What can hang from each mark
besulug: nitutam rutiv
pizi: nuduk
fifiv: nuduk rutiv
nitutam: besulug
rutiv: besulug fifiv nuduk
nuduk: fifiv lazetuz ninu pizi rutiv
lazetuz: nuduk

Every row comes from one small tree of marks. Brackets hold a mark, then the marks that hang from it, in alphabetical order. Every link used is in the known rows. Which tree was each row made from?
Known rows
[fifiv rutiv]: [-0.60 -1.00 -0.99 -0.30 -0.78 -1.41  0.67 -0.57 -0.52  0.84 -1.50  3.49
  0.07  0.25 -0.77  1.45 -1.81  0.89  0.68  2.49 -0.63  1.76]
[rutiv besulug [nuduk fifiv ninu pizi]]: [-0.14 -3.62  0.20  0.24 -0.07  0.67  0.78  0.03 -1.51  0.62  2.85  1.98
 -1.97  1.82 -1.65  1.50  0.38 -0.78  2.00  1.73 -1.18  0.68]
[lazetuz [nuduk [fifiv [rutiv besulug]] pizi]]: [-2.11 -2.47 -1.51 -0.16 -0.90 -3.01  0.43 -1.82 -1.37  0.78 -0.07  2.54
 -1.34  0.79 -0.81  1.38 -1.20  0.54  0.30  2.31 -0.72  1.06]
[rutiv [nuduk fifiv ninu pizi]]: [-0.34 -2.83 -0.07  0.08  0.05  1.15  0.64  0.20 -1.67  0.37  2.90 -0.25
 -1.75  1.34 -1.02  2.13  2.21 -0.96  1.36  1.42 -1.56  1.11]
[pizi [nuduk fifiv]]: [-1.79 -1.07 -1.24 -0.63 -0.17 -0.92  0.22 -2.15 -1.03  0.80  3.39  0.84
 -1.42 -0.06 -0.79  2.02 -0.84  0.25 -0.04  1.30 -1.26  2.46]
[fifiv [rutiv besulug [nuduk lazetuz]]]: [-0.70 -2.39 -0.66 -0.02 -0.39  0.00  1.01 -0.37 -0.90  1.36 -1.09  4.43
 -0.86  1.17 -0.99  1.02 -3.86  0.65  2.02  2.65 -0.54  0.97]
[fifiv [nuduk ninu pizi rutiv]]: [-1.53 -2.36 -0.49  0.63  0.18 -1.18  0.05 -1.90 -1.84  0.55  0.13  0.86
 -1.06  0.55 -1.02  3.06  1.74 -0.18 -0.03  2.10 -0.24 -1.46]
[pizi [nuduk [fifiv rutiv] lazetuz ninu]]: [-3.05 -2.22 -0.93 -0.61  0.41 -0.87  0.16 -2.10 -1.87  1.26  2.41  1.71
 -2.35  0.04  0.10  2.65 -1.43  0.64  0.42  1.29 -1.61  2.90]
[lazetuz [nuduk fifiv ninu pizi rutiv]]: [-2.06 -3.09 -1.07 -0.19 -0.29 -2.54  0.06 -1.55 -1.95  0.53  1.80  0.45
 -1.82  0.31 -0.73  2.08 -0.14 -0.07  0.03  1.91 -1.50  1.10]
[nitutam besulug]: [ 0.26 -0.52 -0.95 -0.51 -1.47 -0.71  1.11 -1.08 -0.06  0.92  0.71  1.15
  0.00  0.91 -1.53  1.87  1.13 -0.34  0.20  2.20 -0.08  0.57]
[besulug nitutam rutiv]: [ 0.68  0.54 -0.19  0.19 -1.53 -2.24  0.64 -1.28 -0.33  0.21  1.15  3.04
 -0.20  0.26 -1.82  0.92  2.25 -1.17  0.71  2.13 -0.03  1.91]
[fifiv [rutiv [nuduk lazetuz ninu]]]: [-0.69 -2.18 -0.57 -0.13 -0.12  0.16  0.83 -0.12 -1.24  1.25 -1.07  2.71
 -0.86  0.93 -0.32  1.68 -1.25  0.41  1.64  2.33 -0.97  1.48]
[lazetuz nuduk]: [-0.89 -1.00 -1.72 -0.47 -0.98 -3.56  0.49 -1.39 -0.58  1.01 -0.24  0.90
 -0.25  0.31 -0.77  1.07  0.59 -0.06  0.06  2.44 -0.46  0.17]
[rutiv besulug [fifiv nuduk]]: [-0.47 -1.23 -0.86  0.47 -1.22 -2.25  1.19 -1.71 -0.38  1.34 -0.70  4.72
 -0.70  0.43 -2.34  0.94 -3.47  0.76  1.43  2.54  0.74 -1.58]
[besulug [rutiv fifiv]]: [ 0.30  0.14 -1.00  0.03 -0.71 -1.51  1.17 -0.57 -0.31  0.77  0.66  3.61
 -0.10  0.17 -1.82  0.95  0.32  0.19  1.10  2.24 -0.56  1.32]
[nuduk pizi]: [-1.17 -1.10 -0.73 -0.23 -0.48 -1.60  0.29 -0.42 -1.08  0.08  1.30  0.63
 -0.74  0.31 -1.35  2.13  2.75 -0.32 -0.03  1.60 -1.14  0.64]
[nuduk [fifiv rutiv] lazetuz ninu]: [-2.86 -3.34 -0.27 -0.31 -0.04 -0.61  0.52 -0.34 -1.93  0.94  1.47  2.32
 -2.37  0.44  0.18  2.83 -3.66  0.34  1.05  1.72 -1.72  2.15]
[nitutam [besulug rutiv]]: [ 0.62 -0.21 -0.98 -0.26 -1.20 -0.57  1.27 -1.23 -0.03  0.93  0.64  2.35
  0.14  1.20 -1.66  1.66  2.25 -0.38  0.46  2.40  0.04  1.09]
[lazetuz [nuduk fifiv ninu rutiv]]: [-1.42 -2.75 -1.17 -0.32 -0.50 -2.60  0.25 -1.47 -1.47  0.85  1.67  0.77
 -1.37  0.16 -0.63  1.70 -1.94 -0.01  0.24  2.20 -1.29  1.16]
[fifiv [nuduk [rutiv besulug]]]: [-0.97 -1.96 -0.81  0.51 -0.39 -1.11  0.43 -2.06 -0.96  0.89 -0.01  2.53
 -0.52  0.52 -1.52  2.09 -2.91  0.10  0.39  2.69  0.43 -1.88]
[nitutam [besulug [rutiv [nuduk fifiv]]]]: [ 0.87 -0.90 -0.82 -0.09 -1.05  0.95  1.47 -1.05 -0.27  0.95  1.52  1.98
 -0.34  1.72 -1.65  1.59  1.45 -0.59  1.01  2.35 -0.12  1.16]
[nuduk fifiv rutiv]: [-1.28 -2.46 -0.64 -0.28 -0.49  0.30  0.41 -0.53 -1.21  0.16  3.85  1.21
 -1.37 -0.13 -1.47  2.09 -6.22  0.06  0.42  1.87 -1.65  1.65]
[besulug nitutam [rutiv [nuduk fifiv]]]: [ 0.99 -0.40  0.00  0.44 -1.32 -0.14  0.91 -1.00 -0.70  0.27  2.36  2.53
 -0.91  1.00 -1.82  0.84  1.09 -1.52  1.52  2.03 -0.19  2.04]

Which tree is each row?
[-1.55 -2.71 -0.48  0.85 -0.16 -1.90  0.41 -2.23 -1.55  1.13 -3.08  4.73
 -0.82  1.28 -0.80  2.37  0.88  0.91  0.82  2.72  0.56 -0.84] => [fifiv [nuduk ninu pizi] [rutiv besulug]]
[-2.67 -2.30 -0.57  0.48  0.24 -1.62  0.18 -1.77 -2.01  0.85 -0.29  0.73
 -1.64  0.79 -0.36  3.35  2.60 -0.39  0.11  1.94 -0.10 -1.91] => [fifiv [nuduk lazetuz ninu pizi]]
[ 1.09 -0.56 -0.88 -0.11 -1.02  0.60  1.46 -1.00 -0.13  1.03  0.87  1.97
 -0.01  1.66 -1.70  1.48  2.49 -0.65  0.99  2.46  0.01  0.89] => [nitutam [besulug [rutiv nuduk]]]
[-0.97 -2.66 -0.09 -0.05 -1.16 -0.49  0.40 -1.04 -1.06  0.17  3.91  2.90
 -1.68 -0.02 -2.13  1.45 -7.27 -0.26  0.90  2.00 -1.04  1.59] => [nuduk fifiv [rutiv [besulug nitutam]]]
[-0.37 -1.58 -0.57  0.50 -1.05 -2.45  1.11 -1.59 -0.58  1.38 -0.71  4.53
 -0.82  0.50 -2.13  1.12 -2.12  0.64  1.50  2.42  0.56 -1.37] => [rutiv besulug [fifiv [nuduk ninu]]]
[-0.13 -0.73 -0.39  0.64 -2.05 -2.86  1.07 -2.26 -0.39  1.09 -0.55  4.91
 -0.90  0.21 -2.66  0.68 -3.04  0.14  1.45  2.41  1.23 -1.23] => [rutiv [besulug nitutam] [fifiv nuduk]]
[-3.20 -2.13 -1.20 -0.66  0.37 -0.09  0.03 -2.30 -1.80  0.93  4.27  0.85
 -2.45 -0.47 -0.62  2.56 -4.77  0.42  0.11  1.31 -1.79  2.29] => [pizi [nuduk fifiv lazetuz rutiv]]
[ 0.00 -0.04 -1.10  0.45 -0.64 -1.50  1.14 -1.36 -0.47  0.94 -0.18  3.76
 -0.15  0.42 -1.74  1.29  0.46  0.25  1.01  2.46  0.14  0.06] => [besulug [rutiv [fifiv nuduk]]]
[-2.67 -1.44 -1.28 -0.72  0.42 -0.74 -0.01 -2.20 -1.56  1.13  2.91  0.87
 -1.77 -0.57 -0.68  2.30 -2.75  0.39  0.03  1.46 -1.52  1.72] => [pizi [nuduk lazetuz rutiv]]
[-3.01 -1.56 -1.28 -0.72  0.11 -0.76  0.19 -2.12 -1.51  1.02  3.55  0.77
 -2.22 -0.12 -0.40  2.39 -2.38  0.26  0.10  1.20 -1.46  2.13] => [pizi [nuduk fifiv lazetuz]]
[-2.18 -2.44 -0.71 -0.25 -0.39 -0.87  0.76 -0.68 -1.33  1.15  1.91  3.53
 -1.95 -0.49 -1.89  1.51 -8.14  0.66  1.42  2.12 -1.21  0.08] => [nuduk lazetuz [rutiv besulug fifiv]]
[-2.89 -3.89 -0.09 -0.35  0.34  0.17  0.23 -0.31 -2.30  0.60  4.20  0.75
 -2.82 -0.17 -0.47  3.09 -5.76 -0.20  0.80  1.50 -2.30  1.63] => [nuduk fifiv lazetuz ninu rutiv]
[-2.29 -1.91 -0.90 -0.37 -0.29 -0.57  0.67 -0.55 -1.47  0.97  1.95  1.97
 -1.78 -0.80 -1.42  1.97 -6.86  0.58  0.95  1.92 -1.47  0.37] => [nuduk lazetuz [rutiv fifiv]]
[-1.13 -1.59 -0.81 -0.40  0.12 -1.57  0.22 -2.21 -1.26  1.27  2.52  2.38
 -1.47 -0.46 -1.38  1.64 -1.14  0.66  0.63  1.51 -1.30  2.07] => [pizi [nuduk ninu [rutiv besulug fifiv]]]
[-0.86 -2.82  0.47  0.14 -0.34 -1.84 -0.09 -0.84 -1.80  0.12  2.24  2.10
 -1.66  0.15 -1.89  2.07  1.02 -0.62  0.62  1.64 -1.37  1.15] => [nuduk ninu pizi [rutiv [besulug nitutam]]]
[ 0.76  0.86 -0.31  0.31 -1.87 -2.37  1.00 -1.37 -0.29  0.45  0.74  3.91
 -0.44 -0.13 -2.30  0.57  0.89 -0.65  1.15  2.08  0.11  1.82] => [besulug nitutam [rutiv fifiv]]
[ 0.66 -2.42  0.61  0.39 -0.84 -0.60  0.62 -0.44 -1.21  0.56  1.63  2.16
 -1.51  1.53 -2.00  0.98  2.81 -1.44  1.96  1.78 -0.43  0.50] => [rutiv [besulug nitutam] [nuduk ninu pizi]]
[-0.83 -1.84 -0.85 -0.16 -0.30  0.37  0.91 -0.23 -1.03  1.19 -1.06  2.89
 -0.73  0.86 -0.55  1.47 -2.58  0.50  1.56  2.46 -0.81  1.27] => [fifiv [rutiv [nuduk lazetuz]]]
[-3.26 -2.66 -0.66 -0.27  0.30 -0.39  0.02 -0.56 -2.22  0.29  2.44  0.65
 -2.21 -0.22 -1.09  2.85 -2.86 -0.06  0.18  1.59 -1.91  0.32] => [nuduk lazetuz pizi rutiv]
[ 0.33 -2.00 -0.45  0.33 -0.78  0.12  1.37 -0.23 -0.90  1.04  0.99  3.41
 -1.39  1.12 -2.64  0.46 -1.37  0.10  2.45  1.96 -0.49 -0.23] => [rutiv besulug fifiv [nuduk pizi]]
[ 1.10 -0.74  0.26  0.46 -1.10 -0.36  0.83 -0.90 -0.90  0.33  2.35  2.37
 -1.05  1.07 -1.63  1.06  2.42 -1.67  1.60  1.91 -0.40  2.23] => [besulug nitutam [rutiv [nuduk fifiv ninu]]]
[-3.19 -2.35 -0.80 -0.15 -0.04 -0.53  0.37 -0.72 -2.17  0.53  2.08  1.52
 -2.41 -0.62 -1.56  2.50 -4.22  0.48  0.64  1.53 -1.80  0.26] => [nuduk lazetuz pizi [rutiv fifiv]]
[-1.63 -1.52 -0.87 -0.60  0.10 -1.15  0.11 -2.00 -1.31  0.88  3.46  0.59
 -1.65  0.06 -0.49  2.32  1.06  0.08  0.09  1.15 -1.49  2.74] => [pizi [nuduk fifiv ninu]]
[ 1.18 -1.62  0.10  0.19 -1.32 -0.31  0.94 -0.54 -0.43  0.79  1.49  2.71
 -0.87  1.27 -2.21  0.33 -0.93 -1.23  2.09  2.21  0.01  0.30] => [rutiv [besulug nitutam] nuduk]
[-1.17 -2.29 -0.66 -0.18 -0.94 -0.73  0.78 -0.65 -0.77  0.61  1.16  3.85
 -1.04  0.58 -1.16  1.51 -5.04  0.66  1.00  2.26 -0.89  2.00] => [nuduk [fifiv [rutiv besulug]]]
[-2.03 -1.99 -1.54 -0.28 -0.84 -2.92  0.31 -1.60 -1.35  0.53  1.18  0.62
 -1.38  0.55 -0.80  1.65  0.37 -0.04 -0.10  2.00 -0.94  0.66] => [lazetuz [nuduk fifiv pizi]]
[ 1.42  0.39 -0.17  0.53 -1.60 -0.72  1.24 -1.08 -0.46  0.63  1.04  3.36
 -0.65  0.50 -2.33  0.31  1.21 -1.04  1.92  2.08  0.10  1.58] => [besulug nitutam [rutiv fifiv nuduk]]
[-2.37 -1.35 -0.97 -0.73  0.48 -1.66  0.04 -1.91 -1.52  1.28  2.30  0.50
 -1.76 -0.14 -0.15  2.46  1.54  0.06  0.15  1.20 -1.45  1.85] => [pizi [nuduk lazetuz ninu]]
[-2.58 -1.61 -1.24 -0.56  0.15 -1.12  0.32 -2.38 -1.43  1.40  2.61  2.57
 -2.05 -0.58 -1.34  1.74 -4.58  0.87  0.65  1.55 -1.25  1.49] => [pizi [nuduk lazetuz [rutiv besulug fifiv]]]
[-1.85 -1.48 -1.19 -0.50 -0.23 -1.02  0.30 -2.40 -1.04  1.05  2.11  2.80
 -1.41  0.18 -0.80  1.70 -2.40  0.88  0.37  1.63 -1.04  2.82] => [pizi [nuduk [fifiv [rutiv besulug]]]]
[-3.94 -3.07 -0.74 -0.16 -0.18 -0.20  0.39 -0.72 -2.25  0.38  1.64  2.22
 -2.71  0.49 -0.39  2.90 -3.73  0.55  0.55  1.55 -1.71  1.62] => [nuduk [fifiv rutiv] lazetuz pizi]
[-1.85 -1.34 -0.82  0.37 -0.54 -1.78  0.83 -1.51 -1.47  1.09 -0.41  2.07
 -1.50  0.07 -1.29  2.31 -0.08  0.45  0.79  1.88 -0.13 -1.24] => [rutiv [fifiv [nuduk lazetuz ninu pizi]]]
